What can hang from each mark:
K_404: K_922
K_644: K_304
K_304: K_503 K_624 K_644
K_922: K_165 K_404
K_503: K_304 K_922
K_165: K_624 K_644 K_922

Every row comes from one small tree of marks. The marks that hang from a mark follow it in brackets, in the order of their numbers. Every link used is in the known rows. Which tree was each row made from?
Known rows:
K_165[K_624 K_922[K_404]]: [ 1.62  2.29 -1.16  1.90  0.12 -1.06 -1.53 -0.18 -0.45 -2.80 -2.66  0.93
 -0.96  1.22  2.29  0.01 -2.17 -0.44 -1.71 -0.50]
K_404[K_922[K_165]]: [-4.12 -1.71  1.39 -1.52 -2.36 -2.93 -0.66 -0.70 -2.67 -1.36 -0.17 -0.97
  0.18 -0.49 -1.67  0.20 -1.51  0.76 -1.31  0.35]
K_304[K_503[K_922[K_165 K_404]] K_624 K_644]: [ 0.56 -4.85 -3.85  1.74 -2.40  3.55 -1.31  6.22 -0.16 -0.99 -0.92 -0.80
 -0.66 -3.71  0.11 -1.24 -3.61  2.15  4.23  4.49]
K_165[K_922]: [-1.96  1.82  1.65  0.46 -1.07 -2.16 -0.34 -1.31 -3.39 -1.48 -1.77  0.59
  1.70  3.20  0.17  1.54  0.77  0.70 -1.59  0.01]
K_922[K_165[K_644] K_404]: [-2.01 -0.71  4.89 -2.05  0.28  2.45 -0.67 -1.71 -0.88 -0.07 -2.36  3.31
  0.11 -1.31  3.89 -1.88  4.72  3.99  1.68 -3.76]
K_644[K_304[K_503[K_922[K_165]] K_624]]: [-2.08  1.40 -2.61 -1.26 -2.32 -1.28 -1.55  3.35 -1.16  0.28  1.96 -1.60
 -0.61 -0.04 -4.15  1.21 -2.80  0.05 -1.38  1.94]
K_304[K_503[K_922] K_624]: [ 1.29 -2.47 -3.51  0.39 -3.89 -0.01 -2.44  3.52 -0.71 -3.23  1.01 -1.63
  3.20  1.57 -2.84  1.87 -2.46  0.05 -1.90  1.95]
K_304[K_503[K_922] K_644]: [-0.72 -3.49 -1.09  1.57 -0.12  0.98  0.71  2.06 -0.75  0.29  0.70 -0.98
  2.51 -0.15 -2.23 -0.61  0.66  0.94  2.29  3.28]
K_503[K_304[K_624] K_922]: [ 3.99  0.15 -2.98 -1.95 -1.47 -2.11  0.77 -0.77  0.92  0.96  1.38 -2.28
  2.39  1.23 -2.38 -0.96 -2.68 -0.91 -0.41 -0.68]
K_503[K_304 K_922[K_165[K_624 K_644]]]: [ 2.27 -0.99  3.32 -0.65 -0.08 -4.24  2.76 -7.42  0.03  4.07  0.36 -4.15
  1.94 -2.71  3.87 -3.49  0.51 -3.82  1.84  0.63]
K_404[K_922[K_165[K_624 K_644]]]: [-1.17 -2.56  3.66  1.69 -1.94 -3.25  1.13 -5.12 -1.87 -1.78 -1.15 -3.21
  1.25 -1.96  3.20  1.10  0.03 -3.15 -1.10  2.34]
K_404[K_922[K_165[K_644[K_304]]]]: [-3.99  1.78  3.73 -1.06  0.83 -1.33  1.63 -4.27 -1.30  1.56  2.12  0.32
 -1.15  0.13 -0.45  0.87  1.94 -0.81 -1.17 -0.91]
K_644[K_304[K_503[K_922] K_624]]: [ 0.43  2.32 -4.32 -0.63 -0.95 -0.06 -1.88  3.14  0.42 -0.92  2.97 -0.42
  1.21  2.93 -5.54  2.29 -2.40 -0.49 -3.10  0.63]
K_503[K_304]: [-1.08 -0.54  0.77 -4.07  1.70 -1.32 -0.08 -0.39  0.47  1.67 -1.15  1.05
  0.20  1.62 -2.41 -1.58  1.76  0.98 -0.53 -5.39]
K_503[K_304[K_624 K_644] K_922[K_165 K_404]]: [ 2.93 -2.38 -3.56 -0.34 -0.11  1.44  1.79  2.45  1.38  2.78 -0.36 -1.86
 -1.38 -3.89  0.80 -4.33 -3.27  1.29  5.55  1.71]
K_165[K_624 K_644[K_304] K_922[K_404]]: [ 1.27  5.80  1.60  2.26  3.06  0.11  0.62 -4.06  1.10  0.16 -0.32  2.24
 -1.38  1.87  3.44  0.32  1.54 -2.06 -1.77 -1.46]
K_503[K_304[K_644] K_922[K_165 K_404]]: [ 1.25 -1.19 -1.44 -1.49  1.78  0.68  2.53 -0.09  1.15  4.59  0.32 -0.12
 -1.65 -4.09  0.54 -7.22 -1.18  1.70  6.36 -0.43]

Which tree is each row?
[ 0.56  1.89 -0.38  3.06  2.04  0.56 -1.97 -0.29  1.63 -0.64 -0.12  2.08
 -3.12  1.41  2.13  1.97  0.24 -2.55 -1.65 -0.89]	K_165[K_624 K_644[K_304[K_503]] K_922[K_404]]
[ 3.58  1.11 -3.18  0.64  0.03  3.26 -1.69  1.71  2.86 -0.71  3.69  1.92
  0.29  1.10 -1.33  0.17  0.20  0.30 -1.11 -0.97]	K_165[K_644[K_304[K_503[K_922[K_404]] K_624]]]
[-3.30 -1.58  1.78  1.14  0.34 -2.48 -0.75 -1.47  0.14 -0.39  0.95 -1.93
 -2.29 -1.51 -0.42  2.52 -0.37 -3.91 -2.14  1.61]	K_404[K_922[K_165[K_624 K_644[K_304[K_503]]]]]
[-2.49  2.06  3.37  0.37  1.13 -3.15  1.74 -5.08 -0.12  0.36  0.90 -1.68
 -0.88 -1.20  1.23  1.00  0.72 -3.58 -2.50  0.62]	K_404[K_922[K_165[K_624 K_644[K_304]]]]
[-0.95  4.08  3.14 -1.43  2.99  0.99 -0.11 -2.32  1.36  1.39 -1.16  2.40
 -2.59 -1.36  3.37 -1.59  3.27  0.38 -0.37 -3.25]	K_922[K_165[K_624 K_644[K_304]] K_404]
[ 2.80  0.83  1.83  3.37  0.66 -0.21  0.01 -3.67 -0.05 -2.17 -2.32  1.03
  0.82  1.01  5.77  0.65  1.20 -1.61 -0.36 -0.30]	K_165[K_624 K_644 K_922[K_404]]
[-3.18 -2.87  4.51 -0.16 -1.79 -1.67  0.98 -4.06 -2.78 -0.84  0.15 -1.04
  1.71 -1.06  1.96  0.60  1.45  0.11 -0.66  0.52]	K_404[K_922[K_165[K_644]]]
[ 1.56 -4.72 -3.39  2.45 -2.23  1.75  0.29  4.64 -0.65 -1.66 -0.07 -2.10
  2.80 -0.33 -2.00  2.14 -1.54  0.61  1.52  5.35]	K_304[K_503[K_922] K_624 K_644]
[ 1.61 -0.49 -1.37 -2.64 -2.29 -3.00  1.02 -0.83 -0.90  1.89  0.24 -3.69
  1.10 -1.08 -0.68 -1.92 -3.82 -0.55  1.02  0.47]	K_503[K_304[K_624] K_922[K_165]]
[-2.02  1.13 -2.27 -1.36 -0.08  1.53 -2.80  5.98  0.51 -2.07 -0.39  1.46
 -1.52  3.13 -5.06  4.34  0.15  1.37 -3.79 -2.03]	K_644[K_304[K_503 K_624]]
[-0.54 -5.69 -1.35  1.68 -0.80  3.23 -0.55  7.38 -0.64 -2.80 -3.12 -0.17
  0.91  0.58 -1.97  4.26  1.18  2.21  0.78  2.77]	K_304[K_503 K_624 K_644]
[ 0.97  2.25 -1.47 -0.04  1.92  2.83 -1.32 -0.66  2.89  0.96  4.17  2.82
 -0.57  1.34 -1.48 -2.26  2.22  0.55 -0.35 -3.36]	K_165[K_644[K_304[K_503[K_922[K_404]]]]]
[ 4.15 -1.91 -2.80  0.37  0.29 -1.07  3.61  0.56  1.00  2.24  0.30 -3.01
  2.19 -0.31 -1.15 -1.34 -1.64 -0.42  3.00  2.73]	K_503[K_304[K_624 K_644] K_922]
[-1.54 -0.87  0.53 -1.19  0.63  4.28 -2.59  4.21  0.77 -0.61 -0.63  3.19
 -3.05 -0.72  0.20  1.91  1.64  2.32 -0.04 -2.38]	K_922[K_165[K_644[K_304[K_503 K_624]]] K_404]
[-2.85  3.02 -2.83 -2.50  0.37  1.20 -2.96  2.82  0.89  1.82  2.94  2.30
 -3.33 -1.16 -3.80 -4.04 -1.77  2.06 -0.01 -2.41]	K_644[K_304[K_503[K_922[K_165 K_404]]]]
[ 1.35 -2.95 -0.91 -0.70  1.48  0.76  2.50  3.24  0.96  1.45 -2.89 -0.73
  0.48  0.30 -1.09  1.38  1.12  1.14  2.23  0.27]	K_503[K_304[K_624 K_644]]
[ 2.09  4.72 -0.06  1.77  0.98  1.90  0.01 -0.57  0.44 -0.88 -0.04  2.90
 -0.88  2.80  2.21  2.69  0.60  0.65 -1.28 -1.11]	K_165[K_644[K_304[K_624]] K_922[K_404]]
[ 1.05  0.87  2.55  1.78  0.24  1.20  0.04 -3.30 -1.15 -1.05 -1.31  3.04
  0.91  1.69  4.03 -0.25  2.46  1.51  0.10 -1.90]	K_165[K_644 K_922[K_404]]
[-2.48  3.52  5.56 -1.27  2.35 -1.59  1.67 -4.10 -0.69  1.92 -1.20  0.10
 -0.56 -0.31  2.37  0.84  4.26 -1.02 -1.44 -1.05]	K_922[K_165[K_624 K_644[K_304]]]
